Each row comes from the steps of one path. Every step used is in the known rows, and no mark comes twice. Write the path behind each row, first mark first.
(in the rows, 128 means zero)
Known rows
m, w, p, y, r, k, t: 139	165	113	127	120	137	122	133	185	141	91	103	130	125	111	75	221	113	95	128	120	115	150	136	105	121	146	144	151	139	127	82	92	152	126	105	114	150	65	147	186	92	98	187	146	103	144	109	110	123	145	142	175	200	131	139	94	139	152	40	79	153	110	66	135	147	124	95
p, y, r: 161	150	115	140	138	138	115	134	162	138	122	122	128	131	122	83	155	105	118	122	99	119	142	144	119	127	135	143	139	121	109	155	141	145	115	112	127	129	124	100	148	135	132	136	136	116	148	125	123	110	137	130	141	143	133	124	158	133	147	94	108	143	114	108	138	123	164	97
w, x, k: 149	143	126	131	97	126	107	170	124	95	117	146	138	114	106	124	108	127	122	124	160	112	137	107	132	112	131	120	135	138	121	132	112	151	147	102	136	113	109	134	121	66	96	170	138	184	130	131	123	143	131	105	116	169	135	141	82	127	131	125	136	111	141	135	124	134	124	112
z, k, r, y, m: 162	118	122	122	141	105	127	191	156	139	90	127	119	58	121	164	169	144	125	140	141	119	158	126	136	144	162	120	160	150	139	98	134	144	147	132	116	142	166	138	156	105	134	130	154	85	122	124	99	123	148	91	124	133	129	130	71	139	132	86	120	103	140	141	142	133	151	143
k, r, y, m, w: 99	138	144	111	144	96	126	164	179	142	96	106	128	95	107	149	180	134	107	186	151	125	155	158	133	135	150	105	161	133	134	134	109	128	148	123	97	103	107	121	140	91	111	138	148	74	108	135	100	134	154	105	130	181	126	135	64	165	132	113	99	110	113	127	128	122	145	129
m, b, j: 126	117	125	125	113	146	128	153	144	156	135	118	128	112	124	129	113	130	154	98	141	111	107	128	119	133	125	116	130	144	161	138	96	162	124	148	119	89	129	124	137	120	125	131	127	172	136	130	164	133	130	98	114	116	125	129	106	111	129	95	112	133	186	147	139	161	103	97
d, z, k, r, y, m: 140	104	118	133	137	105	125	207	158	131	90	120	128	65	96	171	188	125	125	165	150	119	166	143	141	138	157	130	157	156	124	75	135	136	157	142	125	147	173	127	153	126	134	151	145	74	124	133	72	113	141	86	111	98	138	136	92	147	129	91	129	121	108	133	131	166	146	132
m, y, r: 125	137	111	131	129	129	141	135	161	143	120	141	131	90	118	116	163	132	121	112	123	131	141	138	134	142	135	132	143	129	112	157	139	145	123	114	115	144	86	110	137	115	124	123	128	133	147	129	146	129	139	93	136	160	126	136	116	134	156	95	115	124	142	130	146	150	143	118
x, k, r, y, p: 92	107	109	131	106	112	124	135	185	106	89	166	123	112	113	157	173	121	156	87	141	108	141	147	132	153	156	123	151	152	112	131	115	138	140	112	113	96	133	128	138	64	111	182	141	156	121	126	99	108	145	75	150	147	133	141	57	136	113	114	109	96	115	104	126	180	92	129
w, p, y, r: 161	159	112	137	125	143	120	111	162	141	120	130	140	121	122	73	176	116	131	139	109	123	142	126	130	140	142	150	142	126	111	117	144	136	112	96	121	129	118	124	146	111	157	147	130	94	142	117	109	105	129	135	162	165	135	128	162	142	152	63	96	144	99	86	136	146	158	85
r, k, m: 131	130	112	128	127	112	131	128	115	122	96	103	111	92	134	176	141	139	124	79	135	123	139	89	149	146	138	128	129	145	120	109	129	157	137	119	127	121	114	132	161	147	75	152	133	132	128	116	109	144	140	126	129	108	121	138	116	136	117	111	131	127	152	148	150	130	118	151
f, y, r, k, m, b, j: 138	148	109	144	125	122	132	155	178	148	108	101	119	48	130	170	150	129	153	48	131	102	131	99	143	147	147	134	145	152	122	131	81	194	116	147	118	68	94	114	199	169	100	145	132	173	145	132	158	118	150	116	115	117	122	144	92	121	149	13	106	129	218	163	161	157	133	108
x, k: 122	131	123	134	113	128	124	156	128	118	127	151	131	123	107	113	124	124	122	100	147	114	130	116	119	118	135	126	125	138	120	117	121	137	136	112	130	111	114	128	128	98	91	134	134	180	125	128	129	126	128	102	129	145	134	137	85	111	135	132	130	123	144	138	132	141	100	123
f, y: 133	158	131	140	136	119	130	145	139	120	129	133	122	118	136	143	137	126	144	93	125	128	129	117	121	115	123	146	136	127	125	129	113	124	117	152	129	107	105	135	140	144	147	125	133	142	135	140	119	116	124	157	117	136	127	131	121	117	129	104	122	133	144	115	119	152	143	124
y, m, b: 158	128	131	107	129	141	125	162	121	148	120	99	152	113	107	142	144	140	141	168	156	120	114	96	127	111	138	133	127	145	131	127	124	151	132	136	123	66	110	116	129	69	148	118	130	132	124	133	125	139	140	110	117	144	121	131	64	126	164	134	113	125	116	128	145	103	130	106
k, m: 119	121	129	125	131	113	110	116	117	125	109	99	129	99	136	157	122	132	134	117	138	133	128	124	143	135	131	128	128	132	120	127	136	137	130	127	126	114	126	121	148	126	127	120	138	110	113	123	118	137	127	119	119	115	126	134	157	152	125	104	132	132	140	149	153	100	145	134
x, w, f, y, j, b: 111	173	150	174	104	114	121	99	146	139	125	122	141	118	128	172	180	123	145	65	134	104	149	123	115	118	138	149	135	151	101	144	49	128	124	137	131	105	30	144	166	143	162	100	147	119	116	145	116	111	128	134	77	122	137	128	13	132	128	55	119	124	181	133	124	230	168	100
z, d: 166	122	142	118	135	137	151	133	133	146	140	116	136	104	146	146	125	130	136	106	103	127	139	125	115	138	120	125	123	119	117	132	85	131	121	125	132	128	156	142	133	131	124	131	124	108	144	129	122	119	138	133	120	118	136	127	106	117	126	87	136	120	146	103	114	162	128	142
m, w, p, y, j, b: 164	160	139	138	133	160	127	96	155	157	127	95	136	146	106	127	173	101	127	123	124	126	115	134	111	115	136	151	131	132	104	114	113	135	118	109	120	113	24	135	164	75	167	133	147	76	123	116	113	104	140	108	129	139	133	126	52	140	142	78	69	152	98	83	107	192	128	87
w, x: 153	141	131	127	118	124	113	142	129	108	116	114	131	128	128	145	118	124	128	165	145	129	134	123	147	125	126	121	141	126	123	144	110	141	139	111	136	128	133	132	113	90	128	152	127	126	133	127	132	144	132	141	118	149	126	132	122	145	121	107	132	116	126	122	122	105	142	112
z, k, t: 157	108	117	134	129	137	119	157	127	125	103	117	125	92	132	136	143	129	106	115	144	121	118	118	111	121	136	124	140	140	148	81	98	143	132	148	128	174	141	165	153	96	133	138	151	134	140	117	137	130	126	128	134	132	133	129	84	113	123	81	119	135	149	135	140	115	133	123
y, p, k: 139	124	124	93	120	144	136	97	116	113	124	137	136	163	120	117	167	111	141	124	128	104	107	132	133	129	150	148	128	126	110	155	164	139	122	123	138	112	116	134	136	82	157	143	143	103	129	118	122	106	133	124	144	122	132	137	130	122	112	137	107	129	104	99	127	72	110	110
f, y, m, b, j: 151	158	135	119	130	137	133	177	141	161	142	122	140	82	134	148	146	128	151	104	161	104	122	95	126	111	140	135	144	137	145	116	105	156	120	180	122	48	102	127	153	110	144	116	141	169	131	138	143	116	138	127	97	143	121	137	75	98	158	71	98	133	169	157	144	148	148	78
d, z, k, t: 135	101	124	142	121	131	114	169	138	124	102	108	130	110	116	145	164	110	112	125	152	120	124	135	112	114	133	141	140	150	140	66	94	135	144	153	141	201	153	148	154	116	132	156	140	120	146	127	112	127	120	115	118	93	144	137	113	123	131	92	138	145	124	136	131	157	129	111
d, z, k, r: 118	94	121	140	135	117	121	201	141	118	104	92	112	103	110	153	163	123	121	170	131	119	143	143	137	140	140	126	133	148	118	61	135	127	141	130	134	187	151	132	158	153	145	144	128	99	135	133	101	119	125	74	105	86	142	131	117	130	124	60	160	125	140	153	123	165	113	133
m, w, p, y, r, k: 168	174	106	129	130	138	138	140	165	142	102	120	138	121	104	76	198	108	107	130	107	120	150	142	123	125	145	146	142	128	108	107	123	157	125	83	121	129	66	129	170	117	90	171	133	105	144	113	112	115	145	126	163	206	135	136	107	139	156	72	80	143	116	56	122	182	103	109
x, w, p, y, r: 115	165	124	142	112	134	115	124	158	133	121	121	171	133	113	50	218	116	117	164	107	115	134	152	117	138	144	139	141	127	99	135	143	131	117	86	126	134	100	124	155	95	135	131	139	68	126	128	115	102	125	98	142	206	142	123	140	149	142	46	97	140	128	84	137	181	126	85
y, p: 136	125	123	106	125	136	135	112	117	124	121	135	145	132	140	143	136	116	145	115	122	117	114	140	139	132	136	140	128	134	114	135	142	119	119	133	125	117	123	122	129	105	149	137	129	123	118	124	130	113	131	109	143	112	132	136	121	144	119	124	110	128	101	111	124	123	102	113
m, b: 139	121	125	126	121	136	134	130	126	141	118	118	135	130	114	121	136	132	146	128	133	129	100	115	116	120	123	126	126	147	138	123	104	156	129	123	126	85	117	130	136	101	137	132	124	152	137	131	133	142	129	113	125	128	128	128	83	123	147	119	123	126	140	122	132	126	120	125
x, w, p, k, r: 59	141	147	115	107	105	116	112	147	107	116	93	147	141	103	73	225	134	124	220	122	103	138	143	126	150	156	117	134	143	129	121	148	116	132	93	130	143	103	165	163	81	157	135	146	46	99	125	87	115	126	92	122	193	146	120	100	126	110	38	137	112	146	111	141	125	89	95
y, m: 144	139	131	108	136	129	120	150	113	137	130	119	147	112	129	129	136	127	119	156	149	119	140	114	139	112	142	131	131	131	120	109	140	133	131	140	129	107	111	116	128	105	120	113	137	106	112	130	127	117	135	135	120	151	122	133	106	129	147	129	118	121	113	142	142	110	143	122
r, k, m, w, f: 114	164	121	140	112	102	126	113	116	137	82	85	116	92	138	163	148	134	111	93	143	123	164	124	152	123	129	136	145	155	131	135	108	153	149	109	126	93	71	131	158	131	64	146	139	118	120	118	112	176	136	151	119	163	124	140	90	149	133	98	119	135	168	124	151	152	147	154
j, b: 138	119	131	139	122	133	127	116	133	130	133	111	131	131	125	182	129	124	146	103	134	133	119	131	123	122	128	129	127	132	141	137	114	137	121	128	124	106	105	135	140	130	133	130	123	144	127	129	129	120	137	134	114	81	134	126	60	126	120	135	127	112	116	162	121	158	122	115
w, p, y, j, b: 165	143	128	141	125	159	115	80	141	150	134	121	129	139	116	141	182	103	146	87	136	117	120	106	114	140	140	150	122	132	102	93	122	133	118	115	132	111	69	136	166	77	185	144	138	93	121	111	101	96	135	133	128	100	133	124	80	136	136	70	98	141	98	99	106	204	134	88
f, y, r: 141	160	124	136	140	116	133	146	173	118	124	136	130	104	125	111	155	121	133	117	114	126	148	131	126	130	146	146	146	119	110	137	122	127	113	131	124	126	100	115	146	177	143	122	130	133	145	140	136	107	133	136	129	146	128	132	136	129	158	74	120	127	146	125	130	138	168	111

Write each row's path
124	109	125	109	119	119	129	138	189	157	111	116	114	95	89	152	193	134	141	144	170	91	125	123	126	144	163	103	157	150	174	162	114	180	142	143	115	63	137	129	165	80	140	158	154	106	120	127	123	121	155	98	116	144	131	135	66	112	132	78	118	111	182	145	160	103	127	82
p, k, r, y, m, b, j
128	138	104	135	130	106	123	132	145	129	99	105	124	74	123	150	145	137	118	96	124	120	156	106	152	145	155	128	129	138	102	121	133	165	130	105	117	131	111	108	165	164	68	148	128	130	128	117	132	124	149	115	145	113	122	140	135	153	141	69	119	121	154	150	168	94	140	147
y, r, k, m
104	158	130	139	102	87	111	158	180	139	81	127	116	85	115	130	177	131	106	129	177	106	191	155	134	122	152	122	169	160	129	147	100	142	163	113	110	77	73	132	147	65	84	148	156	133	106	135	79	154	143	94	125	225	134	139	13	147	147	105	117	105	153	123	145	183	160	126
x, k, r, y, m, w, f
133	81	119	168	130	125	131	163	200	139	97	131	103	93	92	238	179	110	143	97	133	120	150	155	123	157	160	138	143	163	118	75	94	145	151	125	119	175	135	128	168	147	146	155	138	94	130	130	97	100	151	61	96	22	143	135	44	156	119	60	130	113	136	147	111	215	140	123
d, z, k, r, y, j, b
128	140	101	137	124	125	140	147	157	132	111	140	123	119	108	142	157	131	106	106	109	117	152	116	141	144	156	133	125	131	119	125	122	159	131	109	119	148	117	116	150	169	75	161	120	138	139	126	145	113	150	119	152	128	129	134	101	131	147	97	123	115	149	122	140	123	127	133
y, r, k
166	147	99	133	116	135	125	105	154	142	82	92	135	83	98	122	206	125	140	104	127	112	134	92	136	142	149	142	136	159	107	109	125	193	127	86	121	70	109	121	190	97	114	175	128	118	141	110	100	127	141	134	154	155	131	138	106	142	158	35	91	140	131	94	154	161	130	102
w, p, y, r, k, m, b
170	128	106	126	137	124	135	163	134	138	90	113	127	17	123	140	161	141	121	89	126	136	134	137	149	146	144	138	150	143	110	125	155	174	128	99	115	157	101	124	173	107	134	119	148	121	145	120	132	136	137	92	112	125	124	143	115	139	144	41	102	124	173	139	168	141	149	135
z, k, m, y, r
123	176	142	121	99	122	124	75	140	122	97	111	123	146	151	124	208	106	122	97	150	99	134	144	110	100	140	168	158	147	129	165	85	133	127	142	138	104	28	167	168	75	177	161	165	113	133	130	101	131	127	193	138	199	136	139	57	119	135	77	91	151	146	66	133	100	170	79
m, w, f, y, p, k, t
112	174	112	142	110	134	128	141	171	133	108	136	154	133	101	70	216	118	128	122	102	108	153	134	118	132	147	140	141	141	104	109	130	149	124	82	123	134	96	133	176	124	97	162	134	101	141	119	112	98	138	89	148	198	140	132	108	135	134	50	94	131	140	62	135	191	98	104
x, w, p, y, r, k
132	184	145	129	122	94	116	82	120	125	96	84	116	94	141	122	180	127	118	102	142	118	148	132	131	103	131	153	148	141	126	177	108	147	139	119	141	84	18	149	177	136	142	118	169	97	125	131	88	156	119	194	101	168	129	136	90	124	136	68	116	150	183	101	147	102	197	114
p, k, m, w, f, y
147	149	101	132	120	122	157	145	158	142	105	153	122	81	101	144	181	132	109	79	117	121	150	119	141	150	140	140	142	134	122	138	117	168	133	113	112	141	89	116	155	145	93	157	128	152	159	122	140	127	152	100	142	151	119	142	89	110	147	83	111	114	145	131	144	163	115	142
m, y, r, k
123	114	132	123	122	115	120	161	182	169	110	112	124	72	125	167	161	132	143	129	168	104	136	123	132	155	147	100	162	153	160	132	104	161	141	163	105	69	152	116	152	102	133	146	142	136	118	133	130	123	151	85	117	132	127	136	68	125	138	64	110	106	161	155	149	169	142	93
k, r, y, m, b, j
89	108	126	141	131	95	128	125	184	127	99	144	105	102	126	162	161	130	140	121	132	127	152	142	132	162	134	114	147	144	143	128	104	122	141	132	108	123	158	133	142	132	127	156	131	108	125	129	97	127	141	107	139	118	133	127	113	149	108	104	139	109	121	124	125	161	149	130
k, r, y
155	101	121	137	133	135	125	199	112	118	117	126	131	112	111	138	138	119	126	155	127	126	134	135	130	118	130	142	128	138	123	69	139	138	144	135	144	171	148	135	141	135	132	138	129	123	146	130	120	124	119	101	111	91	137	131	134	122	128	114	133	141	136	129	116	176	117	130
d, z, k
176	183	154	107	139	112	114	191	130	126	121	98	152	94	127	144	157	123	109	181	156	128	138	110	139	86	139	129	161	125	115	139	102	134	135	131	125	80	44	133	131	79	141	130	152	113	124	142	125	145	141	166	92	214	118	139	67	148	150	99	108	126	118	114	118	102	159	111
f, y, m, w, x
151	123	129	111	122	149	123	178	132	169	137	111	148	106	127	137	119	130	144	131	158	103	111	101	131	116	139	115	135	144	151	126	113	166	126	159	122	75	119	116	141	87	125	116	130	143	124	128	159	131	134	105	110	136	124	138	78	111	147	83	103	130	166	164	154	138	123	87
y, m, b, j
133	134	112	128	118	111	147	116	111	140	93	119	115	56	121	184	169	148	125	71	144	128	133	92	154	157	126	131	138	147	127	123	130	167	143	130	123	112	82	136	162	114	75	162	137	140	143	115	112	152	140	124	112	119	114	148	96	118	115	100	102	132	151	140	153	154	111	165
r, k, m, y
150	165	134	165	110	126	126	91	150	146	126	121	113	109	145	210	160	118	153	29	142	108	153	118	128	122	139	161	138	148	107	142	75	135	125	149	136	110	47	139	167	155	171	123	138	147	123	133	110	116	129	163	97	90	128	132	49	128	154	64	126	135	155	135	116	191	198	103
w, f, y, j, b
127	120	121	92	123	128	114	88	97	107	107	105	128	117	128	150	156	118	144	117	135	110	117	124	150	134	154	140	125	133	105	152	176	152	127	112	136	92	94	126	151	82	155	141	150	103	113	113	105	123	131	135	133	107	129	141	137	143	113	111	104	136	118	124	155	57	128	112
y, p, k, m
145	147	135	81	115	127	116	121	104	99	95	76	143	122	124	132	160	114	126	177	155	115	112	140	152	112	155	135	145	129	103	181	148	166	140	87	133	81	62	132	142	40	148	154	160	85	114	118	126	149	144	140	117	178	134	144	111	172	113	90	97	130	132	92	145	28	139	103
y, p, k, m, w, x
163	153	96	138	132	135	137	128	164	138	111	138	116	125	100	116	167	114	126	84	99	109	148	119	123	137	141	142	132	130	112	128	128	168	125	110	126	132	122	115	164	164	95	166	128	149	155	119	119	107	150	109	150	130	129	135	132	126	144	98	117	139	127	94	134	151	136	117
p, y, r, k
116	121	124	144	105	103	106	155	192	108	92	169	105	91	90	180	155	123	120	108	162	107	162	128	135	152	159	110	150	149	95	127	86	143	163	100	116	136	126	126	139	62	115	185	149	149	111	126	103	127	152	62	124	157	126	141	70	159	130	53	133	100	150	134	126	144	144	122
w, x, k, r, y, j
180	166	139	102	153	137	122	161	121	149	122	95	147	124	114	100	167	109	96	170	133	119	125	136	122	92	129	129	141	121	124	136	149	134	130	135	125	86	67	115	147	87	120	122	158	105	118	128	112	137	141	142	118	190	123	130	102	131	145	130	86	156	85	106	131	137	139	113
p, y, m, w
142	167	122	123	125	109	111	168	156	115	81	81	132	78	114	156	147	135	95	153	130	127	158	135	165	126	154	114	151	133	105	141	113	175	147	77	114	123	73	120	152	113	59	162	133	113	124	124	139	155	163	121	128	175	127	148	98	180	139	66	120	120	161	128	147	75	147	130
y, r, k, m, w, x
129	181	136	111	109	128	135	87	123	124	114	124	123	137	133	115	176	110	138	110	135	101	140	141	127	97	135	165	149	138	127	173	114	141	116	126	142	77	28	155	153	102	165	134	157	102	133	127	104	129	124	180	129	175	133	138	73	116	135	96	90	146	145	63	124	124	164	98
m, w, f, y, p, k
130	147	125	114	99	109	130	66	133	126	76	113	128	102	137	157	179	122	134	112	151	120	154	169	140	130	146	152	159	146	132	184	121	163	150	101	125	61	76	134	157	75	125	150	162	61	116	115	89	154	137	146	142	166	135	144	104	164	118	114	76	138	143	63	157	92	169	119
r, y, p, k, m, w, f
152	160	142	116	142	120	124	159	124	131	135	136	138	90	137	151	162	132	131	119	146	120	139	98	136	106	140	150	134	125	116	118	143	124	124	162	130	96	91	128	143	123	142	120	145	124	121	140	104	110	129	154	106	153	119	132	103	122	148	101	115	127	108	133	132	121	164	116
f, y, m
145	158	120	120	130	130	125	109	132	136	91	84	129	104	119	116	187	117	121	116	131	128	130	100	134	125	134	136	145	143	117	86	132	154	136	96	125	91	82	145	179	101	88	166	147	98	126	108	87	143	132	148	138	187	119	136	114	142	121	79	77	154	114	78	134	161	102	134
r, k, m, w, p, y
95	116	123	95	123	122	121	103	133	112	113	106	119	141	119	134	186	119	139	155	118	97	127	136	142	145	158	132	130	139	110	149	163	130	124	115	124	121	112	133	158	81	186	158	144	90	118	118	106	105	137	114	140	118	136	131	116	128	106	90	134	117	124	116	130	77	123	99
y, p, k, r
150	150	134	134	147	125	134	140	142	135	134	151	115	103	129	161	157	120	136	79	123	112	128	108	120	120	138	150	129	131	92	126	113	122	122	143	128	134	92	123	157	142	167	121	146	134	123	132	118	104	132	137	113	124	117	131	117	123	142	70	116	143	152	123	118	142	157	123
f, y, j
